Each row was made from one walk, in order. Every step used is in the known rows, and no mark comes twice. Write each row's walk.
Known rows
A-J: [-0.35  0.98 -0.20  1.90  1.86  0.39 -1.08  3.61  2.87  1.86  2.21 -3.08
  2.62 -2.04 -0.50 -3.68 -1.09 -1.32 -1.45  1.63  0.95 -7.91]
Z-J-A: [-3.46 -4.71 -1.62  1.14  0.56 -1.84 -0.39  2.99  2.05  4.20  1.40  3.50
 -1.52  4.06 -1.61  1.45 -0.44 -4.94 -3.11 -1.43  3.65 -5.22]
C-J: [ 3.08 -0.70 -3.02 -1.09  1.37 -0.75 -1.23  1.58  3.07  3.16 -0.29 -2.11
  2.47 -1.92  0.65  0.22 -1.07 -0.18  4.17  1.46 -1.15 -2.07]
Z-J-A-Q-C-M: [ 2.30  2.73  2.32 -0.92 -1.33 -0.23  2.12  0.77 -6.60  0.20 -0.93  3.45
 -0.64  1.29 -3.59  1.53 -1.50 -4.90 -0.48 -2.50  0.77  2.08]
U-Q: [ 1.54 -1.31  2.71  0.35 -1.04 -0.99  1.10  3.90  4.85  0.01 -0.35 -0.96
  3.17 -1.09  1.64 -0.92 -2.12 -0.28 -1.73  0.16  3.11 -3.47]
Z-J-A-Q: [-1.40  0.62 -1.64  2.43 -0.79 -2.22  1.30  3.16 -0.69  0.67  0.16  3.38
 -4.86  1.89 -2.52 -0.16 -0.50 -6.10 -1.52 -0.86  3.26 -3.40]
M-U-Q-A-J-Z: [-5.69 -3.87  0.99  2.52  5.48  1.12  0.00 -1.87  4.86 -3.40  2.50 -1.44
  1.09  5.31 -1.89 -4.16  1.45 -4.10 -3.69  3.14  5.21 -3.13]
J-A-Q-C-M-U: [ 1.24 -0.21  3.97 -1.21 -1.93 -0.25  0.94 -3.35 -7.17 -3.82 -0.29  0.07
  1.07  3.29 -0.49  1.13 -0.99 -1.39 -1.48 -0.66  2.43  7.55]
U-Q-C-J: [ 4.88 -0.17  0.74 -3.26 -0.73  1.45  1.42  0.39  4.00  0.23 -2.10 -1.06
  4.54 -2.75  0.95  0.79  1.08 -0.62  3.11 -0.30 -1.69 -0.22]
Z-J-A-Q-C: [-0.96  1.11  1.17 -0.18 -2.88  0.10  1.31  1.38 -3.27  0.28 -0.31  3.93
 -2.40  1.09 -2.35  0.33  2.01 -6.63  0.08 -3.60  1.72 -0.52]
U-M-C-J-Z: [-0.86 -1.13 -0.59 -2.01  1.36  1.58 -2.03 -2.57  1.55 -0.13 -0.27 -0.99
 -1.61  2.72  1.72 -1.05 -0.22  2.80  4.38 -0.92 -2.97 -0.61]
C-J-A: [-0.59 -4.85 -3.37 -1.44  2.43 -0.55 -1.46  0.46  3.21  3.57 -0.72  0.86
  0.03  2.01  0.70  3.17 -0.17 -2.42  2.19 -0.31  1.15 -0.24]
M-C-J-Z: [-0.85 -1.70 -1.79 -1.91  1.54  2.33 -2.42 -1.48  1.74  0.75 -1.45  0.28
  0.07  3.94  0.80 -0.58 -0.10  0.60  5.12 -0.16 -0.49 -0.07]
J-A-Q: [-1.74  0.16 -0.22  1.38 -1.15 -1.38 -0.31  2.38 -1.53 -0.21 -0.31  1.94
 -3.36  0.99 -0.16  0.33 -0.80 -4.11  0.54 -1.75  3.66  0.60]
Q-C-M-U: [ 2.36 -0.64  4.81 -1.90 -1.85 -0.04 -0.19 -2.64 -5.35 -1.63  1.05 -2.13
  5.49  1.78  0.34 -0.03 -1.85  1.15 -1.04 -0.06  1.27  4.89]
Z-J-A-Q-C-M-U: [ 1.46  0.17  2.79 -0.15 -1.77 -1.09  2.39 -2.45 -6.20 -2.86  0.28  1.40
 -0.22  3.90 -2.70  0.79 -0.68 -3.11 -3.35  0.37  2.28  3.69]
J-A-Q-U: [-3.85  0.16 -4.43  0.59 -1.03 -1.20  0.38 -0.13 -1.52  1.13 -0.93  2.53
 -4.22 -0.99 -0.14  2.12  2.30 -2.21 -0.84  0.03  2.11  2.71]
U-M-C: [ 0.05  0.81  4.67  0.85 -2.30  1.66 -2.70  1.85 -0.32  0.59  1.57 -1.18
  1.95 -1.38  2.87 -1.74 -1.52  5.93  0.26 -3.14 -3.07 -2.84]
A-Q-U-M-C-J: [ 3.25  4.46 -2.83 -0.14 -0.73  1.46  0.06 -1.26  0.03 -0.50 -1.49 -1.35
 -1.68 -5.37  1.22 -0.07  1.89  5.99  3.25  0.93 -7.09  0.66]
C-M-U: [ 1.97 -1.39  2.90  0.13 -0.23 -1.90 -0.51 -1.07 -3.03 -0.98  1.46 -2.83
  4.04  2.34  0.50 -0.44 -3.88  1.95 -2.04  2.27  2.48  2.67]
C-J-A-Q: [ 1.22  0.30 -3.27  0.18  0.68 -1.19  0.17  1.08  0.30  0.05 -1.76  1.08
 -3.37 -0.04 -0.50  1.43 -0.11 -3.62  3.13  0.19  1.13  1.26]

Write each row's walk
[ 0.01 -2.77  4.46  2.32  3.38  0.09  0.48 -0.01  1.58 -2.10  1.40 -0.48
  5.97  1.94 -1.44  0.09 -1.59 -0.75 -3.53  1.98  3.97  2.61] | C-M-U-Q-A
[-2.22 -0.12 -1.41 -0.35 -0.94 -2.07 -0.75 -0.51  0.43  2.52  2.31 -2.10
 -1.26 -3.91  2.16  0.08  0.64  3.72 -1.16 -0.65 -2.91 -1.41] | Q-U-M
[ 1.46  1.11 -1.47  0.60 -0.26  1.61 -0.56  1.15 -0.32 -0.73 -2.67  2.10
 -2.07  0.41  0.05  1.24  0.33 -0.70  3.14 -0.64 -0.47  1.63] | M-C-J-A-Q
[-2.38 -1.15 -3.81 -2.69  1.32  1.56 -1.42 -4.42  1.56  0.65 -0.85 -0.40
 -2.75  1.37  1.63  0.27  2.13  4.16  3.41  0.29 -4.06  1.07] | Q-U-M-C-J-Z
[ 4.61  3.87 -0.85 -2.09 -1.58  1.02  0.60  0.07 -1.49 -0.08 -1.95 -0.92
  1.00 -3.80 -0.39 -0.33  1.30 -2.22  6.26 -0.75 -2.67  1.56] | A-Q-C-J
[ 3.80 -1.55  4.52  0.13 -0.58 -1.67  2.30  0.14  1.39 -3.57 -0.14 -2.63
  4.71  1.49  1.28 -0.60 -3.89  2.37 -4.63  2.99  3.47  1.37] | C-M-U-Q
[ 1.31 -2.98  3.48  0.79 -1.60 -1.71  1.52  0.74  4.34 -3.20  0.58 -2.58
  3.48  1.14  2.29 -1.63 -1.47  1.34 -4.29  2.39  4.13 -1.08] | M-U-Q
[-1.31 -2.68 -3.60 -2.45  2.48 -0.73 -1.41 -1.50  2.37  1.59 -0.54 -0.82
 -1.23  3.30  0.20 -0.34 -0.68 -2.57  5.03  0.82  1.15 -0.50] | C-J-Z
[-2.42  1.80 -1.01  1.93 -2.07  0.77  0.48  0.04 -1.32  0.14  0.23  3.07
 -4.90 -0.78 -0.33  0.50  2.46  2.96 -3.22 -1.54 -3.39 -2.02] | Z-J-A-Q-U-M-C
[-1.99 -2.65  2.87  2.74  2.79  0.69 -0.59  3.49  4.64  1.10  1.19  1.24
  4.56 -0.44 -1.10 -0.43  0.04 -2.95 -1.03 -0.60  3.55 -1.79] | U-Q-A
[ 2.95  1.57  4.32 -2.67 -1.34  0.93 -0.76  0.56 -5.40  1.85 -0.06 -0.19
  5.40 -0.75 -0.65  1.04 -2.62 -0.53  1.87 -2.73 -0.16  2.94] | Q-C-M
[ 4.59  1.43  5.77 -2.70 -1.53  1.08  1.84  1.28 -2.23 -0.43 -1.35 -0.04
  5.99 -1.06 -0.04  0.92 -2.79  0.02 -0.45 -1.74  0.75  2.32] | U-Q-C-M
[-0.46  4.46  1.04  1.35 -3.15  1.46 -0.72  0.05 -2.34 -1.06  0.00 -0.19
 -1.84 -4.39  1.83 -1.18  1.34  6.25 -0.11 -1.39 -4.58  0.21] | A-Q-U-M-C
[ 1.53  1.66 -0.33  0.41 -0.32  0.84 -0.42  0.01 -0.63 -1.57 -1.39  0.68
 -3.81 -0.73  0.94  0.70  0.16  1.34  2.49 -1.52 -3.00  0.94] | U-M-C-J-A-Q
[-3.45 -2.43  1.84  1.80  6.39  1.05  0.66 -2.30  2.22 -3.73  1.92 -1.53
  2.12  5.30 -3.04 -3.16 -0.72 -3.26 -3.92  3.75  4.70 -0.74] | C-M-U-Q-A-J-Z
[-3.41  0.55 -5.73  1.33 -0.73 -2.19  1.57  0.73 -0.49  1.92 -0.46  3.75
 -5.64 -0.27 -2.39  1.65  2.77 -3.86 -2.74  0.97  1.79 -0.93] | Z-J-A-Q-U
[-1.59  0.91  1.21  0.23 -2.10  1.74 -2.03 -0.19 -0.40  1.51  0.84 -0.48
  0.74 -2.86  2.72 -0.22  1.16  7.37 -0.98 -1.74 -4.41 -0.97] | Q-U-M-C
[-1.74 -3.27 -3.51 -1.67  1.21  1.76 -1.56 -2.36  2.21  2.51 -0.95  1.43
 -1.49 -0.14  2.00  3.73  2.75  4.31  0.50 -0.79 -4.20  1.33] | Q-U-M-C-J-A
[-1.15  2.36 -3.93 -1.50  0.43  1.35 -0.21 -4.08 -0.55 -1.88 -1.73 -0.15
 -5.35  0.00  0.65 -0.61  2.11  3.06  4.16  0.67 -4.27  2.14] | A-Q-U-M-C-J-Z
[-1.03  3.53 -3.74  0.89 -1.94 -1.47  0.42  0.97 -1.57  0.83 -0.61  0.07
 -2.22 -4.09 -0.20 -0.34  1.47 -0.26  0.57  1.17  0.55  1.04] | A-Q-U
[ 0.41 -0.47  3.11  3.52  5.69  1.39  1.17  0.86  3.30 -2.41  2.29 -2.69
  6.00  0.11 -2.88 -2.76 -0.93 -1.17 -5.60  4.60  2.55 -2.81] | C-M-U-Q-A-J
[-0.86  3.77 -1.69  0.82 -1.86 -2.51  0.66 -0.16 -1.62 -0.21  1.23 -1.79
 -4.19 -5.36  1.16 -1.08  0.79  2.48 -0.34 -0.15 -2.84 -0.14] | A-Q-U-M
[-3.02  1.22 -3.54  1.37 -0.85 -3.19  1.95 -0.31 -0.79  1.03  1.37  1.59
 -7.21 -1.82 -1.03  0.66  1.85 -0.69 -3.47 -0.34 -1.78 -2.37] | Z-J-A-Q-U-M
[ 2.00  0.98 -2.74 -1.28  0.05  1.69 -1.32 -1.33  2.06  1.95 -0.54 -1.82
  0.93 -4.03  2.16  0.90  1.70  7.07  2.40  0.63 -6.91 -0.54] | Q-U-M-C-J
